What can hang from each mark
W: A T
G: A
Q: T
A: G J Q W
B: T
T: B W
D: A
R: A
J: T

Every row comes from one small tree of marks. The marks that hang from a mark follow it in brackets, in alphabetical order. Every link used is in the known rows. Which tree was each row made from?
Known rows
B{T{W{A{G Q}}}}: [-4.44  1.45 -3.21  3.35 -1.66 -0.13  0.06  1.81  2.63  0.12  1.12 -6.43
  2.82 -3.60 -0.17 -0.67  6.05 -1.58 -2.62 -0.82 -0.17]
W{A}: [-4.48  0.61 -1.99  2.78 -2.61  2.46  0.10  0.64  1.82  0.01 -0.44 -5.18
  0.89  0.20 -0.81 -0.05  3.33 -2.36 -1.33 -2.67 -0.44]
Q{T{B W{A}}}: [-6.63  0.78 -4.09  2.20 -1.16  0.22  0.66 -0.08  1.83 -2.46  0.07 -6.16
  0.20 -6.85  0.89 -1.94  3.98 -2.40 -2.26 -0.38  1.04]
W{A{J}}: [-4.61  0.91 -1.98  2.43 -3.09  1.90  1.43  0.51  2.42 -0.21 -1.48 -4.73
  1.47 -0.77 -0.71 -0.17  7.68 -2.12 -3.07 -2.87 -0.58]
J{T{B W{A}}}: [-6.62  0.45 -2.44  3.18 -3.62  1.82  1.77  0.24  1.77 -1.06 -1.39 -5.86
  0.49 -6.32  0.25 -1.76  3.47 -2.60 -2.57 -0.39  2.16]
W{A{J} T}: [-6.23  1.03 -2.79  2.08 -1.93  3.21  2.03  0.08  2.41 -0.71 -2.87 -5.80
  1.58  1.18 -1.24  0.25  8.96 -2.61 -4.06 -2.04 -1.30]
D{A{J{T{B W}}}}: [-5.49  0.94 -1.70  1.62 -2.48  1.97  2.09  0.23  1.87 -1.56 -0.14 -3.60
  3.48 -6.06 -0.66 -1.40  7.89 -1.51 -5.50  0.43  2.33]
B{T}: [-2.91  0.25 -2.78  2.39 -0.47  0.27 -1.30  1.30  1.42  0.92 -0.34 -5.50
  3.00  0.78 -1.63 -0.36  2.57 -0.72 -0.56 -0.94 -1.12]
W{A{G J Q{T{B}}}}: [-6.04  1.66 -1.78  2.23 -3.61  0.30  2.87  0.43  2.45 -0.48  1.55 -6.29
  2.18 -6.42  0.78 -0.55  8.14 -1.37 -3.99 -1.64 -1.79]
D{A}: [-3.58  0.60 -1.57  1.53 -0.95  2.74  0.00  0.53  0.94 -0.58  1.58 -3.57
  3.43 -0.93 -1.55 -0.19  2.80 -1.36 -3.00 -0.78  0.76]
J{T{B W{A{G Q}}}}: [-6.69  0.99 -1.96  3.38 -4.01  1.35  2.78  0.47  1.63 -0.69  0.40 -6.38
  1.18 -8.32  0.70 -1.49  3.66 -2.25 -3.43 -0.24  1.50]
A{G J W{T{B}}}: [-4.48  1.54 -3.90  1.10 -0.27  0.65  3.15  0.59 -0.24 -0.71  0.95 -6.71
  1.99 -1.53 -1.13  0.82  3.90 -0.05 -4.99 -3.38 -4.13]
B{T{W}}: [-3.51  0.68 -3.94  2.73 -0.03 -0.27 -0.90  1.34  1.74 -0.20 -0.35 -5.58
  2.63 -1.81 -1.01 -0.98  4.05 -1.36 -1.99 -0.68  0.52]
A{G J Q W{T}}: [-4.34  1.82 -1.94  2.24 -0.24 -0.35  4.38  0.46  0.10  0.45  2.32 -6.07
  3.65 -3.47 -0.10  0.91  5.28 -1.27 -6.39 -2.17 -5.13]
Q{T{B W{A{G}}}}: [-6.39  1.19 -4.53  1.99 -1.36  0.52  1.06  0.25  1.43 -2.35  0.98 -6.69
  0.47 -6.85  0.83 -1.49  3.57 -1.77 -2.72 -1.03  0.68]
G{A}: [-3.51  0.88 -1.12  1.24 -1.51  3.08  0.14 -0.08  0.89  0.64  1.33 -4.17
  2.62 -0.35 -1.60 -0.61  2.51 -2.18 -2.09 -0.81  1.68]
W{T{B}}: [-5.55  0.29 -3.38  1.28 -0.06  2.25  0.81 -0.25  0.46 -1.22 -0.89 -6.63
  0.62 -0.01 -1.98 -0.27  1.48 -1.22 -1.68 -1.50 -0.73]
R{A{W{T{B}}}}: [-5.07  1.03 -2.19  0.95 -0.03  1.71  1.73  0.63  0.70 -0.19  1.23 -5.39
  2.19 -1.14 -1.22 -0.25  2.46 -1.42 -2.34 -1.27 -0.84]
Q{T{B W{A{G J}}}}: [-6.53  1.39 -4.51  1.77 -1.73  0.06  1.96  0.18  1.88 -2.41  0.39 -6.36
  0.89 -7.39  0.89 -1.55  6.31 -1.61 -3.81 -1.13  0.61]
J{T{W}}: [-4.85  0.28 -2.45  3.23 -1.92  1.83  2.48  0.07  0.55 -0.21 -1.45 -4.56
  2.16 -4.37 -0.08 -1.27  1.88 -2.89 -3.59 -0.22  1.67]

Write each row's tree
[-5.11  1.32 -1.79  0.71 -0.73  2.08  1.40 -0.36  0.95 -0.18  0.73 -5.04
  2.31 -1.62 -1.25 -0.55  6.00 -2.12 -4.12 -0.72 -0.68] : G{A{J W{T{B}}}}
[-4.83  1.10 -0.59  1.43 -2.49  1.73  1.94 -0.23  0.94  0.66  0.59 -4.23
  2.78 -4.21 -0.51 -1.15  5.15 -2.28 -3.87 -0.03  0.11] : G{A{J{T{B}} W}}
[-5.91  1.51 -0.97  1.25 -1.77  0.04  2.24 -0.70  2.24 -0.79  1.99 -4.48
  3.02 -8.65  0.49 -2.24  8.75 -2.76 -4.94  1.39  1.98] : G{A{J Q{T{B W}}}}
[-5.70  1.26 -1.00  1.59 -1.29  0.76  1.07 -0.64  1.60 -0.54  3.00 -4.95
  2.51 -7.70  0.39 -2.13  4.56 -2.93 -3.19  1.55  2.13] : G{A{Q{T{B W}}}}
[-4.56  1.63 -3.29  3.13 -1.97 -0.57  0.79  1.76  3.07 -0.05  0.49 -6.17
  3.17 -4.22 -0.12 -0.74  8.84 -1.39 -3.71 -0.97 -0.24] : B{T{W{A{G J Q}}}}
[-4.75  1.63 -2.05  1.92 -0.85 -2.52  3.82  0.36  0.31 -0.21  3.74 -6.07
  3.13 -8.58  1.33 -0.43  4.37 -0.74 -5.16 -1.33 -4.74] : A{G J Q{T{B}} W}
[-6.22  1.73 -3.15  2.48 -3.19 -0.31  2.37  0.71  2.60 -1.99  1.54 -6.58
  0.52 -8.60  0.43 -1.31  7.77 -1.39 -4.53 -2.28  1.21] : T{B W{A{G J Q}}}
[-3.90  1.19 -0.16  2.06 -0.72  0.04  2.27  0.83  0.98  1.08  3.32 -4.14
  3.48 -3.92 -0.06 -0.46  2.60 -2.09 -2.76 -0.85 -1.32] : R{A{Q W}}
[-5.75  1.41 -4.30  2.27 -2.48  1.08  0.84  0.90  1.80 -2.18  1.36 -6.91
 -0.45 -5.58 -0.30 -0.97  3.62 -1.18 -2.64 -2.98  1.70] : T{B W{A{G}}}
[-5.27  0.61 -1.38  2.65  0.44 -0.45  1.66 -0.06  0.13 -0.13  2.20 -6.34
  1.42 -3.89 -0.10 -0.25  0.45 -2.27 -2.61 -0.70 -3.94] : A{Q W{T{B}}}
[-5.23  0.60  0.08  3.12 -2.38 -1.60  3.81 -0.02  0.89  0.62  0.72 -4.75
  2.69 -8.31  0.96 -1.13  4.66 -2.09 -4.52 -0.15 -3.22] : A{J{T{B}} Q W}
[-6.43  0.85 -2.93  3.02 -3.87  2.11  2.22  0.55  1.39 -0.94 -0.58 -6.35
  0.80 -6.52  0.17 -1.33  3.09 -1.94 -3.08 -1.00  1.85] : J{T{B W{A{G}}}}
[-5.76  0.20 -2.69  2.76 -2.41  1.16  2.00  0.03  0.75 -0.96 -1.08 -5.48
  0.97 -6.49 -0.15 -1.79  1.52 -2.04 -2.80 -0.20  2.13] : J{T{B W}}
[-7.19  1.75 -2.22  1.87 -3.03  1.90  3.25  0.38  2.49 -0.92  0.35 -7.53
  1.48 -3.76 -0.59  0.10  9.03 -1.28 -4.47 -1.90 -1.85] : W{A{G J Q} T{B}}
[-4.34  1.11 -1.60  1.36  0.06  3.12  0.48 -0.17  0.19  0.53  1.41 -4.93
  2.46  0.64 -1.28 -0.07  2.02 -2.83 -2.85 -0.51 -0.89] : G{A{W{T}}}
[-4.06  1.75 -1.45  1.30 -2.41  1.41  4.55  1.13  0.63  1.15  1.22 -4.37
  4.48 -3.31 -0.42  0.07  5.50 -0.82 -5.06 -1.76 -1.12] : R{A{G J{T} W}}
[-5.26  1.12 -2.40  3.56 -1.86  0.65  1.38  0.50  2.22 -0.97  0.79 -5.19
  1.13 -5.30  0.53 -1.10  5.30 -3.32 -3.54 -1.49  1.08] : T{W{A{Q}}}
